Each row comes from the steps of one walk. Every step used is in the known rows, and no mark comes twice. Write the walk behind each row, first mark first.
Known rows:
gadog/vozono/subed: [-5.55  0.15  0.56  2.38 -0.77 -2.50  1.49 -1.83 -1.22 -0.19 -0.85  1.21
 -1.04  1.76 -3.85 -0.41  0.32 -2.64 -1.46 -3.99  2.19]
dupuf/sipos: [ 1.66 -0.17  2.77 -1.60  1.65  0.34 -1.17  0.52 -0.23  0.02  2.11 -1.50
 -0.61 -1.26 -0.26 -0.99 -1.07 -1.26  0.45  0.32 -0.33]
gasob/sipos/mamasi/tozopi: [ 0.62 -0.14  0.91  0.04  0.90  2.42  1.18  0.94 -1.29 -0.27 -0.29  3.39
  0.44 -3.45  0.17  0.23  2.29  2.96  1.54  1.79  0.45]
mamasi/tozopi/gadog: [ 2.17 -0.30  0.69  0.33  0.44  5.48  3.62 -1.69  1.35 -0.34 -0.91 -0.04
 -0.19  0.60  1.62  0.63  0.52 -0.07  1.70 -1.53  2.04]
mamasi/tozopi/gadog/subed/vozono: [-0.65 -0.33  0.37  1.99 -0.40  3.37  3.79 -1.85 -0.91 -0.06  0.40  2.50
 -1.59  0.54 -1.64 -0.19  1.29 -3.08  0.44 -5.08  3.97]
sipos/mamasi/tozopi/gadog/vozono/subed/dupuf: [-3.98 -0.59  1.43  3.79  0.81  3.27  2.83 -2.43  0.84  0.64 -0.99  4.48
 -2.21  0.53 -3.22  0.12  4.24 -3.98  1.01 -5.36  4.41]
gasob/sipos/mamasi: [-0.51  0.04  2.85  0.59  0.67 -1.10 -1.67  1.15 -1.68  0.38 -0.49  2.13
 -0.30 -3.25 -0.71 -0.61  1.71  3.14  0.29  3.23 -0.62]
tozopi/gadog/vozono/subed: [-4.68 -0.01  3.09  3.28 -0.53 -0.62  2.02 -3.32 -0.13  0.32 -2.02  0.03
 -2.13  2.61 -3.10 -0.73  0.12 -2.60 -1.18 -4.11  3.10]
gadog/subed: [-2.76  0.51  1.58  1.82 -0.34 -1.35 -0.10  0.34 -1.19  1.59  0.45  3.27
 -0.71  0.72 -0.68 -1.14  0.46 -1.95  0.85 -1.06  1.58]
vozono/subed/gadog/tozopi/mamasi: [-5.77 -0.25  2.05  1.26  1.32  4.38  0.90  1.59 -0.38 -1.20  0.84  0.26
  3.06 -0.01  1.07 -1.82  3.81 -1.66  0.53 -5.68  1.41]
vozono/subed: [-3.88  0.08  0.14  0.91  0.35 -1.03  0.06 -0.86 -1.09 -0.26  0.02  1.17
 -1.09  1.60 -1.00 -1.13  0.43 -1.16 -0.48 -2.11  0.86]
vozono/gadog: [-1.10 -2.54  1.64 -0.22  0.26  0.40  1.47 -0.47 -0.27 -0.07 -0.63  0.38
  1.53 -0.70  0.26 -0.71  0.38 -0.99 -0.96 -2.67 -0.08]
gasob/sipos/mamasi/tozopi/gadog/subed: [-1.16  0.33  5.07  2.90  0.77  3.00  1.82 -0.06 -1.54  1.63 -0.92  5.35
 -1.21 -1.95  0.25 -1.21  2.68  1.14  2.80  0.41  3.00]
mamasi/tozopi/gadog/vozono/subed/dupuf/sipos: [-1.58 -1.06  1.99 -0.13  2.09  3.77  2.60 -2.47  1.41 -0.43  2.46  1.71
 -2.77  0.87 -2.45 -0.12  1.03 -5.91  0.39 -6.50  4.62]
gadog/tozopi: [-0.39 -1.50 -0.61  1.74 -0.76  0.70 -0.07  1.37  1.26  0.49 -0.42 -0.76
  2.85 -1.50  2.08 -0.04  1.54  0.57  1.09 -1.14 -0.01]
subed/dupuf/sipos: [ 1.90 -1.00  0.78 -2.65  2.44  0.81 -2.47  0.99  1.03  0.13  4.17  0.23
 -1.41 -1.44 -0.16 -0.20  0.07 -3.06  0.23 -0.59  0.29]
mamasi/tozopi: [ 1.21 -0.13 -1.92 -0.60  0.19  3.64  2.93 -0.12  0.33 -0.79  0.28  1.19
  0.77 -0.33  0.89  0.88  0.63 -0.17  1.14 -1.53  1.10]
subed/dupuf/sipos/mamasi/tozopi/gadog: [ 3.19 -0.83  3.58 -0.03  3.31  6.08  0.34 -0.09  1.68  0.92  1.99  1.89
 -1.61 -2.45  0.44 -0.45  2.81 -2.57  3.05 -0.93  2.02]
dupuf/sipos/gasob: [ 2.22  0.81  2.69 -1.02  2.30 -1.50  1.36  0.07 -0.04 -0.55  0.24 -2.28
 -1.65 -1.08 -0.07  0.21 -3.59 -1.99  0.48  1.76 -1.19]
gadog/tozopi/mamasi: [-2.56 -0.36  0.04  0.57 -0.85  4.35 -1.13  2.00  1.62 -0.86  0.56 -0.28
  4.02 -0.07  2.51 -0.94  2.67  0.95  0.51 -1.09 -0.04]

Which walk is each row?
[-1.05 -0.06  2.91  2.43 -1.04  0.44  2.07 -2.41  0.95  0.43 -1.98 -1.33
 -1.03  0.98 -2.02  0.46 -0.22 -1.40 -0.79 -2.03  2.29] : tozopi/gadog/vozono
[-1.29 -4.71 -0.83  1.45 -0.92  0.06  1.57  0.36 -0.16 -1.00 -0.43 -1.03
  3.59 -2.98 -0.05 -0.34  2.34 -1.35 -1.88 -6.11  0.12] : subed/vozono/gadog/tozopi
[-2.02 -2.98  4.00 -0.99  2.53 -0.10 -1.37  0.90 -0.64  1.67  4.16  4.10
 -0.56 -1.36 -0.68 -1.97  1.14 -6.24  0.15 -4.50  1.80] : vozono/gadog/subed/dupuf/sipos
[-1.52 -2.09  4.26 -0.37  3.08 -1.96  1.48  0.46 -0.40  0.93  2.27  2.96
 -1.40 -1.10 -0.40 -0.74 -1.29 -7.01  0.23 -3.19  0.89] : vozono/gadog/subed/dupuf/sipos/gasob
[-3.96 -2.02  3.15  1.69  0.00 -0.97  1.18 -0.04 -1.59  1.44 -0.17  3.67
  0.90  0.21 -0.56 -1.65  0.89 -2.91 -0.16 -3.74  1.46] : vozono/gadog/subed
[-1.58 -2.62  4.37  0.87  3.09  3.25  0.95  1.39 -0.90  1.83  3.03  7.03
  0.31 -3.15 -0.94 -1.89  3.80 -5.64  2.66 -4.60  2.39] : vozono/gadog/subed/dupuf/sipos/mamasi/tozopi
[ 0.10 -1.52  1.57  1.55  1.00  1.77  1.91  1.86  0.27  0.28  0.01 -1.43
  2.91 -3.01  1.76  0.28  2.39 -0.89  1.49 -3.64  0.68] : subed/gadog/tozopi
[-0.53 -0.50  0.45  1.19  0.85  4.68  2.10 -0.92  1.41  1.31  1.63  4.83
 -1.67  1.10  1.11  0.37  2.41 -4.04  2.27 -3.97  4.25] : mamasi/tozopi/gadog/subed/dupuf
[ 1.38 -0.79  4.19  1.47  2.22  4.68  1.67 -1.10  1.78  0.88  1.21  1.96
 -1.66 -2.38 -2.45  0.31  2.76 -3.93  2.06 -3.03  3.33] : subed/dupuf/sipos/mamasi/tozopi/gadog/vozono
[-3.68 -3.04  1.69  0.52 -0.46  4.55  0.19  1.55  1.31 -0.88 -0.36  0.29
  5.58 -0.72  2.77 -1.51  3.13  0.01 -0.47 -3.95 -0.18] : vozono/gadog/tozopi/mamasi
[-0.94 -3.24 -0.36 -0.26 -0.33 -0.59  1.79 -0.96 -1.40 -1.46  0.06 -0.29
  0.84 -1.41 -2.17 -0.29  0.75 -1.97 -2.96 -4.86  0.15] : subed/vozono/gadog
[-0.99 -0.04  2.11  0.67  2.68  1.79  5.18 -3.00  1.55 -0.96  0.60  0.86
 -3.65  1.02 -2.16  1.31 -1.44 -6.76  0.37 -5.00  3.69] : mamasi/tozopi/gadog/vozono/subed/dupuf/sipos/gasob
[-1.00 -0.54  3.23  1.74  1.44  3.51  0.60  0.21 -0.27  1.82  1.31  7.03
 -1.86 -2.24  0.53 -0.36  4.02 -0.95  2.71 -0.76  3.68] : gasob/sipos/mamasi/tozopi/gadog/subed/dupuf
[-1.77 -0.89  0.80 -1.82  2.94 -0.15 -2.39  0.14 -0.11 -0.02  4.20  1.65
 -2.58  0.16 -1.10 -1.47  0.50 -4.32 -0.05 -2.84  1.19] : vozono/subed/dupuf/sipos
[-0.53 -0.08  2.77  0.86  2.72  2.92 -0.68  1.72 -0.51  2.11  3.87  6.35
 -1.31 -2.57 -1.16 -1.24  3.45 -4.46  3.63 -1.98  2.70] : gadog/subed/dupuf/sipos/mamasi/tozopi
[-4.35  0.34  3.35  4.80  0.08  2.80  4.03 -2.77 -0.43  0.52 -3.11  2.87
 -1.35  0.72 -3.36 -0.59  2.98 -1.94  1.10 -4.05  3.87] : sipos/mamasi/tozopi/gadog/vozono/subed
[-2.56  0.14  6.06  3.43  1.82  3.17  2.96 -2.23 -0.64  0.56 -0.93  1.61
 -2.03 -0.42 -3.56 -1.53  1.87 -3.11  1.63 -3.74  3.49] : dupuf/sipos/mamasi/tozopi/gadog/vozono/subed
[-3.59 -3.57 -0.26  0.18 -0.91  3.67  0.52  1.08  0.25 -2.32  0.52 -0.41
  4.81 -1.49  0.33 -1.26  3.46 -0.95 -2.36 -5.98  0.09] : subed/vozono/gadog/tozopi/mamasi
[-3.59 -2.80  1.48  0.65  0.70 -0.59 -0.03  0.37 -0.40  1.51  2.01  5.46
  0.13 -0.04 -0.37 -0.97  2.29 -4.96 -0.17 -4.94  2.00] : vozono/gadog/subed/dupuf
[-3.48 -0.62  6.02  2.90  2.24 -0.03 -1.13 -1.73  0.26  1.47  0.91  1.93
 -3.49 -0.46 -4.29 -1.88  2.47 -5.04  0.36 -3.31  3.14] : tozopi/gadog/vozono/subed/dupuf/sipos/mamasi
[ 0.06  0.62  7.26  2.83  2.31  4.40  1.32 -0.22 -0.71  2.38  0.38  3.50
 -1.53 -1.41 -0.53 -2.28  2.20 -2.36  3.97 -0.91  3.05] : dupuf/sipos/mamasi/tozopi/gadog/subed
[-0.66  0.16  3.18  4.16 -0.31  3.86  4.05 -2.02  0.69  0.80 -3.11  1.75
 -0.22 -0.87 -2.43  0.51  2.64 -0.69  1.64 -1.93  3.04] : sipos/mamasi/tozopi/gadog/vozono
